What can hang from each mark:
k_533: k_59 k_319 k_888
k_141: k_809
k_888: k_533
k_29: k_59 k_319 k_888
k_809: k_59 k_141
k_319: k_29 k_533
k_59: k_533 k_809

Every row comes from one small tree of marks. The marks that hang from a mark follow it in brackets, in the order of their numbers. Every link used is in the known rows. Which tree was each row made from?
Known rows:
k_809(k_59(k_533(k_319)) k_141): [-74   0   5  -5 -86  -8  17  -9  -9  -5  29  42  -5  55 -37  11  11  27
  -9   6  23 -25  -8  26]
k_533(k_59 k_319): [-45   3  -2 -10 -19 -20   0 -14  -5  -9  10  21  37  39  -6  -4   0  11
 -27  43   7 -30 -39  -3]
k_29(k_319 k_888(k_533(k_59(k_809)))): [-75   9 -16 -21  24 -56 -11  18   4  -6  52  48  33  16  22 -16  17 -16
 -24  40  -5 -41  32   4]
k_809(k_59(k_533(k_888))): [-53   5  -3 -25 -71   1   1  13 -12   2   8  25  -3  62 -26  -6  25  58
   8  21  13 -16  30  28]
k_533(k_59(k_809) k_888): [-55  17  -7 -13 -23 -13  -7   1  -5   1   4  15  39  34  22  -3   5  34
 -30  49  12 -37  38   5]
k_59(k_533(k_319) k_809(k_141)): [-61   5   8  16 -48 -12  23  -4  10  -7  33  50  21  45   2  13   4  19
  -8  -7  17 -32  27  16]
k_59(k_533 k_809): [-30   5   8   3 -37 -11  28  18   4   8  11  32  21  42  17   1  13  19
  19 -11   7 -13  31  13]
k_888(k_533): [-29   1 -20 -16 -12 -22  34  14   3  10  35   2  11  24   0 -10  20  22
  -3 -15  -5 -26  -2  14]
k_319(k_29(k_888)): [  7  13  -2 -28   6 -23 -42 -18  -5  18  16  19  16  21  10  -6   6 -28
  -6  12 -13  -4   8  -4]
k_319(k_533(k_888)): [-32  25   2  -6 -37 -15 -47  15  -6   3   5 -13   2  46  -2   1   8  36
  -3  17   4 -11  23  17]
k_533(k_59 k_888): [-47  10  -6 -25 -22 -15 -19   8 -11   5  -3   4  23  35  -6 -12  14  41
 -41  46   7 -27   7   2]
k_319(k_29(k_59)): [ 12  10   2 -22  19 -40 -13   1  -8  18   7  25  21  17   0  -7  13  -9
  -8   2   6  -4 -16   0]
k_319(k_29 k_533(k_888)): [ 21  44   0  -7 -33 -11 -60  10 -14   4  12  -7  -3  49  -3   4   9  27
  -2  19   3  -6  26  21]
k_809(k_59(k_533) k_141): [-64   2   5 -13 -88  -1  29   4  -9  23  22  26  -7  44 -32  13  29  22
 -13 -21  18 -17  10  34]
k_533(k_59 k_319(k_29(k_888))): [-12  15  -4 -24   6 -32 -55 -42 -17  -7  24  36  31  35  -5  -5   2 -25
 -31  66  -2 -24 -18  -9]
k_533(k_319(k_29(k_59))): [  3   3  -2 -17  21 -41 -25 -17  -7  -5  14  37  31  29  -3   0  -2 -10
  -3  24   7 -16 -29  -2]
k_809(k_59): [-46  -5   1 -20 -61  -3  13  -3 -11  13   0  -2  21  36  -5  -8  13  12
   8  -5   8 -17  -6  13]
k_141(k_809(k_59(k_533(k_888)))): [-78   6  24 -37 -68  -7  -5  12 -10  18   7  18  -9  50 -12 -13  35  66
   9  22   2 -24  -2  33]
k_809(k_141): [-51   5   1 -10 -32  -9  12   3   1  31  16   6  14  11  -1   4   8   6
 -28 -22   6 -16   0  11]
k_141(k_809(k_59(k_533))): [-71   2  27 -30 -76  -6  16   4  -5  24  12  20   0  45  -9  -6  29  31
  15  -3  -2 -14 -30  33]
k_319(k_29(k_888(k_533(k_59)))): [ -7  27 -22 -35   9 -43 -27 -17 -13  11  45  20  10  23  -8  -8  24 -15
 -35  40 -11 -31   7   7]
k_59(k_809): [-33   1   0   1 -23  -8  21   5   4  16   1  13  36  25  33   0  -3   1
   9  -9   4 -19  20   2]
k_319(k_29(k_888) k_533(k_59)): [  3  45   6 -13 -18 -34 -82 -25 -21  12  23  10   6  43  -4   6  11 -36
 -26  50  -3  -6   0  13]
k_809(k_59(k_533(k_319 k_888)) k_141): [-82   0  -5 -17 -79   1  -8  -4 -11 -11  24  40  -8  60 -39   9  17  56
 -19  26  26 -35  26  26]

Which tree is each row?
[ -9  24   8  11 -45 -15   5 -15  -3  -1  36  52  14  47   1  20   3   5
 -10  -3  13 -26  26  26]
k_59(k_533(k_319(k_29)) k_809(k_141))
[-90   2  21 -32 -71 -10 -19  -7  -9 -10  17  33  -1  62 -18 -12  18  65
  14  41   8 -33 -21  22]
k_141(k_809(k_59(k_533(k_319 k_888))))
[ -8   7   5 -39  40 -53 -50 -25  -7  20  13  38  23   5   7  -8  14 -35
  -7  16   0  -2   1  -9]
k_319(k_29(k_59 k_888))
[-61  -4   0 -21   6 -43 -14   5   2 -19  15  55  16  46 -25  -5  13  53
  -6  42  20 -21   5  -3]
k_29(k_59(k_533(k_319 k_888)))
[-65  14   2   3 -40 -17  16  -8  -3  19  21  15  37  14  16   8  10   0
 -47  12  14 -37  16  15]
k_533(k_59(k_809(k_141)))
[-53  -4   1  -9 -72  -8  17  -7  -9 -12  14  40   7  67 -28   3  13  26
  16  15  16 -20 -18  15]
k_809(k_59(k_533(k_319)))
[-66  -4   4  -5   6 -43 -11   5   6 -30  16  64  31  44   7   1   7  45
   9  35  29 -29  35  -2]
k_29(k_59(k_533(k_319 k_888) k_809))
[ -1  46   7  -3 -18 -38 -75 -28 -13   4  24  15  21  42  24  12   8 -40
 -16  46  -3 -17  29  12]
k_319(k_29(k_888) k_533(k_59(k_809)))
[-64  -7   6 -23  40 -57 -24 -15   7   6   7  41  35   4  35  -8   8 -28
   6  18   6 -20  28 -17]
k_29(k_59(k_809) k_888)
[-57  -7  17  -8  21 -55   9  48  14   4  15  72  34  30  11  -9  14   8
   9   0  11  -5  21  12]
k_29(k_59(k_533 k_809) k_319)
[ -3  24   9 -16   7 -37 -15   9  -4  -3  18  55  22  44   7   0  18  35
   2  28  15 -16  54  15]
k_319(k_29(k_59(k_533(k_888) k_809)))
[-58  33   7  13 -52 -19 -20  -4  -5  13  25   1  20  29  10  20   5  -8
 -39  13  20 -26  19  27]
k_319(k_533(k_59(k_809(k_141))))
[-55  12   8   6 -52 -11  37  12   6  16  24  36  14  34   7  14  14  16
 -13 -27  15 -17  45  24]
k_59(k_533 k_809(k_141))
[ -3  10  -9 -22   8 -27 -51 -37  -6  -7  16  32  22  34   0  -2  -6 -24
   0  31  -7 -15  -5 -11]
k_533(k_319(k_29(k_888)))
[-69   4  12  -5  39 -76 -71  20   6  -2  22  48  32  19  32   0  -4 -42
  12  22   8  -8  29   3]
k_29(k_59(k_809) k_319(k_533) k_888)
[-62  12  -9  -6 -22 -19 -19 -12  -5 -25  13  29  45  45  18  -3  -7  35
 -26  67  20 -45  19  -3]
k_533(k_59(k_809) k_319 k_888)
[ 19  32   9  -9   3 -44 -47   2 -14  17  16   9  11  30  -1   3  12 -18
   1   2   7   3 -11  16]
k_319(k_29(k_59) k_533)
[-85  16  -5  -3 -29 -17 -16 -21  -4 -20  22  29  36  29  11   5  -3  33
 -53  55  22 -57  27   9]
k_533(k_59(k_809(k_141)) k_319 k_888)
[-50   6 -26  -8 -11 -30  18  -9  -6 -23  43  18  24  36 -15  -9  12  22
 -31  38   1 -44 -35   3]
k_888(k_533(k_59 k_319))
[-22   9   0 -25 -46 -18 -35 -34 -17 -10  23  53  -2  63 -25   3  18  -8
  13  39   0 -17   4   9]
k_809(k_59(k_533(k_319(k_29(k_888)))))
[-11  20  -3 -24 -65   1 -19  -8 -22 -18  19  42  -6  79 -33   0  19  50
   6  47  16 -22  17  30]
k_809(k_59(k_533(k_319(k_29) k_888)))
[-45  18 -18  -8 -16 -29  34   6  -5   0  42  12  33  22  16  -6  20  12
 -26  21   3 -42  17  11]
k_888(k_533(k_59(k_809)))
[ 10  53   3 -14 -39 -15 -71  -1 -20  -1  15  -6   7  55 -10   4  17  24
 -35  52   8 -16  14  24]
k_319(k_29 k_533(k_59 k_888))
[ 12  18  10 -19   6 -39   1   9  -8  17  16  46  14  38 -15   0  23   7
  -1   3   6   2  -4  13]
k_319(k_29(k_59(k_533)))
[-57  10 -20   1 -15 -36  21 -10  -4 -28  49  26  38  36  14  -2   6  13
 -20  39   9 -54   0   2]
k_888(k_533(k_59(k_809) k_319))
[-16   1  -2 -32  46 -58 -57 -40  -6  -5  20  50  25  24   2  -1  -3 -32
  -3  41   6 -18 -16 -17]
k_533(k_319(k_29(k_59 k_888)))
[-59  28   3   7 -16 -32 -57  38  -4 -12  20  24  32  42  19  -4   1  25
 -24  51  14 -23  38  23]
k_29(k_319(k_533(k_59(k_809) k_888)))
[-72   0   7  -7  -1 -42  14  -2   6  25  18  29  38  -4  23   3   4 -12
 -20 -14  17 -24  24   5]
k_29(k_59(k_809(k_141)))
[-57   9   6 -13  20 -55 -61  48   2  -4  15  29  16  27  -3  -8   4  23
  -6  31  13  -5  11  14]
k_29(k_59 k_319(k_533(k_888)))
